Known rows, with every step that occurs:
pinoza gobunes zogu sesu: [-10  36  16 -25 -32 -21  16  17   7  47   3   8  -6   9   0  -2 -43  -1
  -1 -18 -30   3  13  12  -3 -24  34  -6  -2   8 -19   3   2 -23  18   7
  28]
tozo sesu zogu zodan: [ 26  32 -32  14 -14  -1 -14 -13  20  14   3 -18 -12  28  -6 -30  37   2
  -7  -6  -2 -16   7  -5 -27 -22  13  -4   4   8 -25  -9 -26   0  -6 -17
  21]
pinoza gobunes zogu sesu tozo ladupiz: [ -8  24 -24 -37 -16 -15   8   7   4  26  28   4   2  21 -24 -14 -49  11
  10 -10 -16   2  -3  -1  11 -24  44  -7 -11  13 -16  16   5  12  12  -7
  27]
zogu zodan vive: [-17  11 -27  23 -56 -27  35  -4  35  15 -39 -21   3  35 -36 -41  17 -21
  -8  12 -10  23 -19   9 -46 -28 -17 -18   4  23 -28 -30 -22 -14 -26   1
  14]
ladupiz tozo gobunes zogu vidob: [-10   4  -1 -22 -57 -30 -18 -30  27  -4  -1 -20 -16 -14 -23 -19  -7 -10
  -6 -26 -33  25  -7  28  -6  -7   7   3 -21 -38  -3 -40 -19  45  39  -9
  32]
vidob zogu zodan: [ -5  21 -22   6 -51 -32   5   8  22  29 -27   4  -8  12   1  -6   6 -12
 -10  -3 -19  25 -30  19 -38   4   9 -19  -8  -2 -37  -8  -6  -4 -11  -9
  -9]
vive detul milup doso: [ 15  24 -14  -5 -21  -8  16  53  15  11 -26  24   6  -1  13 -10  29  29
 -19 -61 -31  36 -50  36  34  23  41 -15  56 -11 -17  -6 -27   4 -13   8
 -34]
piti tozo sesu: [ 11 -31 -28 -13 -21  16 -10   7 -11 -29  -1 -25 -10  19 -32 -29  13   1
  36  10  30   4  32  37 -17 -28  33 -40   3   6 -17 -35 -20  12 -12 -26
  15]
detul vive piti: [-16   4  -1  -8 -13   2  22  10   5  44 -41  30 -34  21 -22 -14   9  -3
  -9  -8 -29 -11 -13  54   3 -16  -2  -7  10  12   5 -13 -33 -25  -1  13
 -21]
pinoza gobunes: [-12   3   9 -16 -18 -17  19  29  15  18  -2  -4 -32  19 -10   9  -8   8
   1 -17 -21  25   4  12   5   7   6 -28  19  10  -9 -21   9 -11   3  -8
   6]
pinoza gobunes zogu: [-23  14  23 -13   0 -23  22  34   7  36  11  10 -29  21  -7   5 -34  -6
  -5 -17 -45  10  -9  23   0   0  18  -6  17   6 -22 -11  22 -12  29 -16
  15]
ladupiz tozo: [  4 -33 -11 -28 -20  -5 -16  -3   8  14  -2  -5   9  13 -31 -18  21 -23
   9 -10  -5  35 -19  34 -14 -11  -2 -22   0  -2 -22 -36 -19  20   0  -4
   8]
vidob zogu sesu pinoza gobunes: [-17  52   0 -22 -14   5  22  13   8  32  15  -3 -22  -3  39  30 -19  13
 -17   9   7 -13  -5  -3 -36   4   6 -30   8   7  -9  -3  -6 -16   7   2
  -4]
gobunes pinoza: [ -5  -4  10 -15  13  -5   3  42  -3  33  -9 -13  -2  21 -27 -10  -9  -1
   9  -4 -10  26 -11  31   2 -23  -3 -14  22 -18  -7 -34  -4 -21   7 -23
  -1]
zodan vive detul milup doso: [ -6  25 -16  11 -25 -10  56  47  19  -4 -34  19   3   2  -2 -29  31   7
 -24 -36 -23  32 -63  33   4   8  22 -10  50  14 -15 -25 -34   7 -20  12
 -29]
zogu zodan vive detul milup: [-28  36 -42  39 -45 -21  54  20  56  42 -40  11   3  22 -12 -48  27   5
 -32  -5 -25  28 -35  30 -11 -11  18  -3  41  22 -33 -14 -20 -16 -21  11
   6]
vidob zogu: [ -4   2  -7 -12 -26  -9   2  27   2   9  -5  18 -25  13  -6   7   0 -15
   0  -7 -12  22 -32  28 -19   4   4 -17  -1   4 -25 -33  -5   3  -2  -9
 -26]
gobunes tozo sesu: [ 48 -14  -8 -11 -11 -13  -1  16  -5  -3  18 -11   8  14 -39 -26   6   9
  30 -10   5  18  18  15  -1 -31  28  -7  -8   8 -27  -9   0  13   0 -31
  17]
vese vive piti tozo gobunes zogu: [-24 -13   5 -19  -7  -1  29 -11 -23  23 -23 -19 -55  24 -43 -47 -62 -28
  29  18 -15 -18 -16  57  -1 -21  28 -38   8  -3  -6 -24 -20   0  12 -10
  20]
milup detul vive: [-17  22   9   3 -12 -17  27  26  -7  11 -34  46   2  32 -20   4  35  28
  -8  18 -26  49 -31  32 -11 -16  11   2  25  18  -5  -9 -27 -16  28  38
 -32]
vive piti: [ 10 -17  -8 -15 -23  10   7   6  16  33 -19   0 -40  11 -19 -21   4 -14
   9 -32 -15   0  -9  34  20   2  -8 -24  11   6 -17 -24 -25 -25 -20  -7
  -6]
vese vive: [  4  -3  -2 -23 -11  -8  13  13 -15  30 -24   7 -10  31 -44 -27 -14  -9
   7  18  -4  14 -33  39  -6 -39  -2 -26  28  15  -9 -28 -18  -7 -10  13
  -2]
zodan vive piti tozo gobunes zogu vidob: [-44  -1 -16   2 -66   0  44 -22  30 -24 -32 -32 -56  -6 -29 -56 -29 -28
  12   3 -19 -12   5  45 -15  -6   0 -25  -9 -15  -7 -52 -29  16  17 -14
  36]
zogu sesu pinoza gobunes: [ -6  41  -5 -18  -9  13  14  12  15  37   7 -25  -8  11  18   7  -6  23
 -11  -2   9 -11  16  -5 -11 -13  -2 -34  22   5   1  -5 -14 -26  -1   5
  15]
pinoza gobunes tozo sesu: [ 28  -5  11 -15  -8 -28  26  22   0   2  30  -9 -20   4 -24  -3 -13  23
  23  -9  -7  15  30   3   0 -13  33 -13  -6  16 -19  10  25  11  12 -33
  33]
ladupiz tozo gobunes zogu: [ -5 -12   8 -23 -15 -26 -18 -13   5   9  16 -18 -21  20 -32 -15 -13 -30
  11 -20 -32  25 -18  23 -17 -10  11  -3 -23 -15 -13 -40 -15  28  33 -20
  15]
zodan vive detul: [-17   8 -16  13 -26  10  48  24  27  12 -22   7 -22  11 -24 -36  19 -12
   6  -2   2  34 -34  20  -4  -2  -9 -18  44  43 -14 -54 -30 -15  -8   5
   1]
tozo gobunes: [  7   1  -4  -3 -37 -11  -8  10  16 -13  -1 -32 -38  36 -30  -4   3   0
  18 -25 -15  25   0   5  11  -6  -1 -23  -1  -7   4 -49 -24   5  -3 -13
  -6]
sesu tozo: [  3 -17 -31 -22  -2  27 -17  22   5   7   2 -14  17  33 -29 -22   4 -13
  22   7   8  29 -46  15   0  -7   6 -36  13  -5  -4 -32 -13  20  -2  -7
   8]
milup doso: [ 27  -1  -1 -20 -29 -15  -3  36  -5 -12 -26 -13   7   8 -10  -4  22   3
   1 -45 -16  30 -33  15   2   4   2 -32  16 -11 -14 -17 -30   3 -18  -3
 -22]
tozo sesu pinoza gobunes zogu zodan: [ -8  53  -6  12  11 -15  12  -3  15  49  21 -36 -29  16  23   0 -13  17
 -25   1 -17 -34   9 -10 -44 -10  23   4  15   6 -14  23  17 -19  19 -33
  36]
detul vive piti tozo ladupiz: [-32 -24 -38 -12 -16  -7  28   3  -9  -2 -38  22 -38  30 -51 -32   7  12
  14   5  -9  -7  27  76   9 -24  17 -30   9  16 -15 -11 -31  -6 -13  -5
 -22]
piti vive detul: [-20   8  -5  -1 -14   8  37  12  12  14 -32  21  -6  10 -25 -42  -2 -12
  29   7  17  35 -27  19  17   3  32 -39  48  17   4 -37 -25 -32  -4   0
  -9]
ladupiz tozo sesu zogu zodan: [ 19   5 -35  -2 -10  -5 -24 -42  15  14  11 -17   6  11  -9 -39  48 -14
  -5   2   7  -5   1   4 -45 -22  15  -6 -12   4 -28  -7 -29  27   3 -15
  37]
ladupiz tozo sesu: [ 28 -36 -12 -28 -21  -4 -24 -23  -2  -2  10 -14  -7   1 -27 -18  30  -8
  14  -9  12  11   6  22 -22 -25  14  -7 -16  11 -13 -25 -23  26  -5 -17
  12]

Rows:
[  1  29  -4 -26  -7   7 -25 -31   4  29  28 -41   7  13  -2 -15 -13 -12
   0  -5   0  -8  -5   3 -33 -29   5  -9 -14 -20   0 -27 -35   9  28  -5
  25] | ladupiz tozo gobunes zogu sesu pinoza
[  7  23  -9 -21 -57  -7  -4  10   5  20 -11  17   2   3   3   1  -7 -10
   4  -7   3  13  -8  20 -20 -21  20 -19 -20   9 -25 -19 -25  -6 -13  12
 -16] | vidob zogu sesu
[  1  11 -16 -10  32 -24  33  31   6  11  41 -11 -19  29 -24   3  -6  41
   0  -4 -11  15  15   4   7   1  -3 -26  27   5 -30   8  27   4  16 -40
   6] | sesu pinoza gobunes tozo ladupiz
[ -9  25  -6  -4 -12 -11  42  35   4  -3 -44  34  20   3  -2 -33   9   9
  -4 -29  -7  33 -56  31  23  13  60 -29  56 -11  -1  -5 -28 -10 -16   3
 -39] | piti vive detul milup doso
[ 23  18 -25  26  -8  -5  48 -27  25  21   0 -17 -18  14 -28 -68  16 -19
   1  11  -3 -28  -1   0 -39 -26   1  -3 -10  27 -42   8 -19   2  -7 -29
  48] | gobunes tozo sesu zogu zodan vive piti
[ 22  28 -26  -8 -29  17 -17 -10  21 -20   9  -3 -24  -3  -2 -23  39  21
 -10 -16   8 -17  12  11  -3 -19   2   0  11 -10  -4 -39 -31  24  13 -10
  20] | tozo sesu zogu vidob
[ -6  33  10  -9  37   6  11  12  -4  26  42 -21 -45  14  16  14 -19  14
 -13  -2  -9 -37   7   1 -27 -10  14   7  23  13  -3  -2  15 -13  32 -35
  17] | tozo sesu pinoza gobunes zogu
[-23  33 -29  28 -17  -5  29  -1  32  11 -20 -13   3  45 -24 -45  32 -29
 -19  21 -10   4 -32   4 -50 -23 -23 -16  17  20 -33 -37 -27  -4  -7  -3
  21] | sesu zogu zodan vive
[  5  42 -14 -23  -2 -31  35  19   3  19  39   8 -11   2   2  14 -26  36
  -6   2   1   2  14  -2 -16  -7  21 -21  -7   6 -37  25  18   5   9 -24
   0] | vidob zogu sesu pinoza gobunes tozo ladupiz
[-16  -3 -39   2 -35  43  36 -33  22 -39 -16 -14 -45 -12 -16 -65  27 -14
   8  20  28 -43  17  36 -28 -17  -3 -27   6   9 -11 -45 -47  25  -3 -16
  41] | zodan vive piti tozo sesu zogu vidob
[ 29 -19 -25 -15 -13 -39  10  26   1  -5  13   7   2  35 -63 -29   4  18
  19 -20 -15  40  10  27  24 -24  10 -15   0   6 -44 -14   8   9  -1 -31
  -5] | gobunes tozo ladupiz
[-26  27  11 -17 -41 -28  18  20  31  24  -9  12 -26 -11   4  -1 -28  13
 -20 -23 -45  10   0  28  10   4  13  -3  16 -16 -14 -14  17   4  38  -3
  31] | pinoza gobunes zogu vidob
[ 11  10 -50 -36 -40  -3 -11   1  -3  -3  12  15   9  15 -19 -10 -12   5
  15   1  17  14 -26   5  -6 -21  30 -20 -26   9 -23  -7 -24  26 -19  -3
 -19] | vidob zogu sesu tozo ladupiz
[  3  22  -3  -9  20  14  10  10   4  11  33 -34 -49  13  17  15   8  30
  -7   1  13 -25  17  -8 -22  -4   3 -17  28  13   8 -12   0  -9   4 -31
  10] | tozo sesu pinoza gobunes
[-13  14  10   2 -12  -7  41   9  -1  31 -41  49 -33  13 -11  -5  25  21
  -9   3 -33  24 -33  40   6   1   3   1  18  21  -5  11 -37 -30  17  36
 -29] | milup detul vive piti
[-15  -9 -17 -15  23  41  29  -6  -1   7  17 -43 -68  -1  17  -6  -4  15
  17   8  27 -44  38  22 -20  12  13 -53  26  11  -1  -3 -10  -9  -3 -38
  28] | vive piti tozo sesu pinoza gobunes
[-16  27 -18 -13  -9  35   3 -18   2  23   3 -49 -31  15   3 -35 -37 -12
  23  -1   7 -40  23  26 -12 -14  20 -42   0 -21  -6 -19 -39 -18  11 -17
  26] | vive piti tozo gobunes zogu sesu pinoza
[  1  18  -9 -25 -14  13 -16   9   4  15   8 -53  15  19 -24 -20 -31   4
  36   9  12  20 -15 -11   4 -32  22 -28 -14 -33  29 -28 -31  11   7 -10
  29] | zogu sesu tozo gobunes pinoza
[ -8  30  -2 -27 -15   4  -7  12  -4  12  13 -31   0   5  -2   3 -43  -5
  28  18  12  17 -35  -9 -20 -16  32 -22 -29 -31  21 -22 -21  23  15 -13
  11] | vidob zogu sesu tozo gobunes pinoza
[  2  -4  15 -17  -4 -29  32  42  10  20  11   3  -6  14 -25  -4 -19  10
  15  -8 -24  41   4  18   9   1  13 -31   9   1 -30   0  29   7  19 -21
  25] | pinoza gobunes tozo
[-17   1 -57  24 -14  30  41 -39  20   6 -21 -64 -32  12 -10 -59  21 -15
   5  36  40 -43  17  19 -66 -20  -7 -43  10  25 -18 -11 -39 -14 -33 -29
  33] | zogu zodan vive piti tozo sesu pinoza
[ -1  37  -7  26  -2 -29  63  -4  25   3  17 -17 -11  22 -19 -38   4   2
  -5  28 -10  -3   9 -19 -52 -22  17  -6  -3  32 -36  11  15  17  15 -30
  60] | pinoza gobunes tozo sesu zogu zodan vive
[ 40  22 -21  -7 -15   3  -6   3  17 -17  21   4   4  -6 -17 -35  27  24
   6  -7   4   0  15  13   4 -23  14  -1   3 -20 -22 -20  -8  39  28 -22
  38] | gobunes tozo sesu zogu vidob
[-10  -3  -3 -19  18  11 -11  27   2   3  14 -50 -10  31 -32 -10 -26  -2
  31  11   0  30 -37   1   6  -9   6 -28   2 -36  25 -43 -11  19  17 -31
  16] | sesu tozo gobunes pinoza
[-15 -22 -19  -8 -13  19  20  -6 -17   1 -30   6 -36  12 -28 -31  11   4
  22  18   9 -30  31  64 -21 -32  34 -23  -1  17   6 -13 -37  -2  -7  -8
  -1] | detul vive piti tozo sesu
[ -3  48   7 -20   0  -9  33  27   4  36  25  -1   7  -6  23  18 -32  16
  -4  15   6   6  -4  -3 -34  -1  20 -32  -2  -3 -27  17  15   1  21 -10
  18] | vidob zogu sesu pinoza gobunes tozo
[-46  -4 -31  18 -34  -6  50 -12  21  33 -44 -21 -11  20 -31 -72 -22 -51
   8  22 -23  -9 -12  50 -48 -16  10 -31  -1  14 -48 -14 -17 -15  -9 -15
  40] | gobunes zogu zodan vive piti tozo
[-46  -4 -16  23 -33 -16  58 -15  24  11 -43 -71 -43  17 -38 -56 -23 -25
  22  26  -7   7   9  24 -36 -16  -1 -45  -6 -11  -7 -30 -27 -15 -13 -35
  38] | zogu zodan vive piti tozo gobunes pinoza
[-26  20 -25  22 -55 -34  42   1  29  12 -35  -2 -13  17 -13 -21   9 -32
 -18  22 -13  20 -40  14 -69 -12  -7 -15 -11  24 -38 -25 -12   0 -19  -4
  -5] | vidob zogu zodan vive
[  7  38   2 -19   3  -1  28  23   9  40  21 -22  24  11   4  -5 -19  25
   5   8   5   9  18  -3  -8 -16  10 -37  16  -5 -20  13   7 -13  12 -11
  37] | zogu sesu pinoza gobunes tozo
[ -6   5 -11 -15   0   8 -18  15   4   3  23 -29 -10  41 -27 -16 -32 -22
  25  -4 -20  12 -45   3  -1  -5  20 -14  -6 -18   7 -36  -6  30  28 -21
  17] | sesu tozo gobunes zogu
[  8   8   5 -29 -48 -24 -23 -30   6  20   9 -22   5   7 -26 -22 -20 -25
  17 -21 -20  16   4  13 -16 -32  24  -2 -38 -15 -13 -24 -35  18  22   3
  30] | ladupiz tozo gobunes zogu sesu
[ -5 -43 -45 -19 -25   4  12  -3   4 -10 -14  -8 -46  23 -47 -40   4   0
  29 -18   4   7  26  54  26  -4  10 -47   6   9 -35 -22 -24  -3 -28 -26
  -8] | vive piti tozo ladupiz
[ 13  33 -20 -22   1 -22  28  14   8  21  32 -16   3  16 -17  -6 -14  45
   4  -5   3   7  38  -6   6 -20  12 -26  10   9 -29  22   9  -7   2 -19
  19] | zogu sesu pinoza gobunes tozo ladupiz
